Each row comes from the steps of one walk. Every step used is in the known rows, and no mark comes twice. Write the walk behind each row, first mark first.
Known rows
nofodi logur nubigo vipo lakine mokazo: [-1.211 -1.603 -0.618  0.829  1.144 -1.006 -1.139 -2.232  1.118 -0.454
  2.265  1.148 -3.945 -2.253 -2.654  2.416 -1.318 -2.759 -0.447 -0.378]
vipo lakine mokazo nofodi logur nubigo: [-1.440 -0.288 -2.811  1.973  0.183  1.381 -1.101 -1.778 -2.328 -0.048
  2.287  2.085 -2.217 -2.410 -2.314  2.868 -2.042 -2.666 -0.563 -1.781]
logur nofodi mokazo nubigo: [-1.787  0.149 -1.843  1.133  2.076  0.170  3.156  0.839 -1.510 -0.629
  0.895  3.393 -0.198 -1.144 -2.922  3.902 -0.212 -1.646  0.801 -1.193]
lakine mokazo nofodi logur nubigo: [-1.404 -0.140 -2.866  2.217  0.424  2.307 -0.626 -1.435 -1.815 -0.473
  2.292  2.514 -1.265 -2.324 -2.062  3.188 -1.858 -2.119 -0.352 -1.460]
kuda logur nubigo vipo lakine: [-1.955  0.599  1.016  0.599  0.784  1.523 -1.658 -0.303 -1.552  1.179
  1.258  0.954 -2.680 -1.744 -2.208  0.614 -2.044 -3.233 -0.103 -1.094]
logur nofodi mokazo nubigo vipo: [-2.638  0.656  0.848  0.619  2.792  2.364  1.774  1.535  0.110 -1.397
  0.856  2.147  0.358 -0.995 -2.347  2.531 -1.140 -1.849  1.110 -0.065]
kuda logur: [-1.603  1.599 -1.486  1.453  1.666  1.230 -0.390  0.392 -0.461 -0.327
  1.199  3.750 -0.979 -2.539 -1.978  1.660 -0.918 -2.540 -0.631 -1.196]
lakine mokazo: [-0.542 -0.898 -1.761  1.343  1.562 -0.405  0.925 -1.040  2.395 -1.103
  2.273  3.149 -1.465 -1.841 -2.185  2.798  0.196 -0.934 -0.219  0.048]
nubigo mokazo nofodi logur kuda: [-1.749  0.637 -2.860  1.757  1.979  3.975 -0.416  1.159 -5.881 -2.847
  1.347  2.832 -1.500 -2.719 -2.784  1.345 -0.620 -0.430  0.473 -1.277]
vipo lakine: [-1.048  0.566  0.091  0.853  0.253 -0.301 -0.236 -0.048 -1.962  0.273
  1.503  2.794 -2.880 -1.482 -2.649  0.148 -0.952 -1.802 -0.397 -1.338]
lakine mokazo nubigo vipo: [-1.980  0.201  0.531  0.941  2.544  0.389  0.974  0.237  1.207 -0.480
  1.126  1.222 -0.857 -1.483 -2.521  2.711 -1.021 -0.982  0.410  0.372]
kuda logur nubigo mokazo: [-0.973 -0.310 -2.225  1.054  0.696  3.529 -0.097 -0.091 -2.883  1.040
  1.803  0.967 -0.489 -1.515 -2.830  2.240  0.359 -3.746  0.652 -1.946]
logur nubigo mokazo nofodi: [-2.098  1.717 -3.863  1.422  0.956  4.073  0.691  0.493 -1.885 -1.267
  2.319  2.411  0.116 -1.511 -2.452  1.777 -0.280 -2.046  0.338 -2.052]
nubigo logur nofodi: [-1.697  0.686 -3.104  1.113  2.911  2.446  3.041  2.422  1.500 -0.406
  0.840  3.326  0.341 -0.390 -2.792  1.205 -1.341 -0.636  0.092 -0.296]
nofodi mokazo: [-1.710  0.014  0.268  0.659  1.512  3.574  0.876  0.198 -0.917 -4.453
  1.833  5.170  0.255 -1.116 -1.607  2.058  0.140 -2.443  1.123 -1.048]
logur nofodi mokazo nubigo vipo lakine: [-2.289  0.368  0.728  0.228  1.551  0.154  0.426  0.434 -1.346  0.109
  1.028  1.483 -2.713 -1.275 -2.965  1.194 -1.572 -2.816  0.332 -1.016]
nofodi logur nubigo mokazo lakine: [ 0.089  1.367  0.004  1.307  0.984  2.754 -0.164 -1.004 -4.233  2.296
  2.076  1.885 -0.958 -1.018 -3.155  2.022 -0.005 -2.806  2.190 -0.864]
kuda logur nubigo vipo lakine mokazo: [-1.368 -1.063 -0.855  0.677  1.348 -0.710 -1.225 -2.127  1.709  0.326
  2.022  1.066 -3.655 -2.370 -2.369  2.548 -1.067 -3.047 -0.456 -0.418]
nubigo vipo: [-2.000  1.166  1.807  0.915  1.955  3.536  0.348  1.598  0.870 -1.660
  1.340  2.508  0.569 -1.094 -1.667  0.521 -1.198 -1.040  0.596  0.408]
kuda logur nubigo: [-1.191  0.614 -1.671  1.897  0.541  3.208 -0.675 -0.433 -1.728  2.061
  1.353  2.252 -0.016 -2.049 -1.421  2.797 -1.150 -2.780  0.037 -1.342]
lakine mokazo nubigo logur: [-1.661 -0.796 -2.807  0.759  3.427 -0.356  0.943 -0.747  0.561 -1.974
  0.521  2.160 -2.555 -1.056 -3.575  2.814 -1.260 -0.071 -0.215 -0.612]

Which walk is each row?
[-0.991  2.013  0.251  0.676  2.669  3.479  1.271  0.151 -1.242 -0.451
  1.485  4.360 -0.034 -0.421 -2.430  2.084 -0.404 -2.367  2.534 -0.171] => nubigo logur nofodi mokazo lakine
[-1.540 -0.568 -2.742  1.121  3.457  2.880  0.357  0.607 -3.493 -1.545
  0.005  1.826 -1.817 -1.693 -2.889  2.377 -0.481  1.157  0.811 -0.254] => lakine mokazo nubigo logur kuda
[-2.013  1.447 -2.526  2.017  1.261  0.839 -0.176  0.015 -1.914 -3.744
  2.232  4.500 -1.840 -2.623 -2.793  1.375 -2.108 -1.450 -1.044 -1.671] => mokazo nofodi logur
[-1.755 -0.152 -3.845  0.881  2.997 -0.421  2.953  1.135  1.306  0.708
  0.712  1.991 -1.701 -0.812 -3.610  2.408 -1.464 -1.098 -0.228 -0.569] => vipo lakine mokazo nubigo logur nofodi
[-1.923  0.612  1.229  0.499  1.134 -0.523 -0.269  0.101 -1.713  0.622
  1.034  1.163 -3.128 -1.425 -2.962  0.735 -1.637 -1.952 -0.084 -0.921] => mokazo nubigo vipo lakine
[-2.400  0.888  0.369  1.436  1.492  4.234 -0.806  0.387 -0.694 -1.195
  1.715  1.713 -0.042 -1.680 -1.690  1.591 -2.381 -2.087  0.321 -0.393] => mokazo nofodi logur nubigo vipo
[-2.090  1.378 -3.652  1.248  1.349  0.006  0.155 -0.886  1.084 -2.037
  2.468  3.241 -2.453 -2.323 -2.341  1.940 -0.954 -1.460 -0.762 -1.335] => vipo lakine mokazo nofodi
[-2.511  1.486 -2.934  1.030  1.654  0.606 -0.136 -0.725  1.587 -2.202
  2.446  2.796 -2.282 -2.260 -2.280  1.715 -1.242 -1.712 -0.559 -0.992] => nubigo vipo lakine mokazo nofodi
[-1.154 -1.330 -0.530  0.731  1.182 -0.498 -0.668 -1.810  1.723  0.117
  2.117  1.111 -3.213 -1.920 -2.366  2.325 -0.879 -2.444 -0.185 -0.193] => logur nubigo vipo lakine mokazo
[-1.792  0.589 -3.549  1.195  3.072  1.067  3.489  2.210  0.744  0.446
  0.449  2.641 -0.095 -0.489 -3.315  2.150 -1.379 -0.515  0.050 -0.504] => mokazo nubigo logur nofodi
[-2.261  0.752  0.380  0.762  0.610  1.527 -1.631 -0.464 -2.075 -0.174
  1.658  1.276 -3.013 -1.818 -2.469  0.521 -2.487 -2.899 -0.267 -1.338] => mokazo nofodi logur nubigo vipo lakine
[-1.748  0.240 -2.795  1.675  1.867  2.232 -0.985  0.104 -4.718 -2.374
  1.419  2.766 -2.871 -3.102 -2.677  1.620 -1.157 -0.383  0.016 -1.076] => vipo lakine mokazo nofodi logur kuda
[-0.986  2.488  0.226  0.908  2.232  2.980  1.068  0.053 -1.429  0.479
  1.620  4.430  0.042 -1.090 -2.205  2.414 -0.251 -3.128  2.338 -0.369] => kuda logur nofodi mokazo lakine
[ 0.188  1.701  0.194  1.187  0.970  3.338  0.266 -0.572 -3.502  2.979
  1.925  1.735 -0.311 -0.707 -2.860  1.936  0.446 -2.490  2.475 -0.634] => logur nubigo mokazo lakine
[-2.197  2.092 -3.660  1.233  1.407  3.135  1.044  0.981 -1.307 -2.506
  2.268  3.153 -0.151 -1.583 -2.714  1.141 -0.101 -1.611  0.151 -1.908] => nubigo mokazo nofodi
[-0.644 -0.634 -1.720  1.121  0.371  3.783  0.711  0.194 -2.865  0.719
  1.959  1.108  0.002 -0.887 -2.819  1.977  0.678 -2.750  1.000 -1.598] => logur nubigo mokazo
[-2.135  1.010  1.192  1.022  2.260  1.637  1.065  1.285 -0.220 -0.362
  0.770  1.582 -0.076 -1.179 -2.391  1.882 -1.269 -0.741  0.586  0.056] => mokazo nubigo vipo
[-0.738  2.200  0.667  0.921  2.012  3.135  1.591  0.268 -1.407  0.261
  1.743  4.497  0.406 -0.658 -2.141  2.257 -0.022 -2.479  2.613 -0.136] => logur nofodi mokazo lakine
[-1.976 -0.302 -1.946  0.825  3.520  4.296  0.360  1.080 -4.598 -2.723
 -0.191  2.483 -1.274 -1.472 -2.713  2.143 -0.531  0.627  1.210 -0.651] => nofodi mokazo nubigo logur kuda
[ 0.084  2.047  0.363  1.029  1.397  2.438  0.636 -0.146 -2.961  1.759
  1.913  2.517 -0.568 -0.773 -3.123  1.312  0.687 -2.131  2.280 -0.480] => nubigo mokazo lakine
[-1.570  0.178 -1.771  1.091  3.161  5.002 -0.045  1.571 -3.729 -2.331
  0.116  2.667 -0.813 -1.469 -2.272  0.877 -0.603  1.128  0.912 -0.246] => nubigo logur kuda
[-1.112  0.113 -1.247  1.897  1.783  3.385 -0.323  1.137 -5.427 -2.005
  0.934  3.252 -1.299 -2.585 -2.403  1.325 -0.759  0.113  0.458 -0.607] => nofodi logur kuda
[-0.553  2.084  1.578  0.845  1.795  3.157  0.406 -0.539 -2.167 -0.756
  1.811  4.622 -0.167 -0.884 -2.029  2.014  0.063 -2.338  2.536 -0.283] => nofodi mokazo lakine
[-1.957  0.916 -2.979  1.675  1.250  1.229 -0.175 -0.085 -2.678 -3.904
  2.377  3.663 -2.114 -2.474 -3.401  1.364 -1.469 -2.190 -0.783 -2.054] => nubigo mokazo nofodi logur
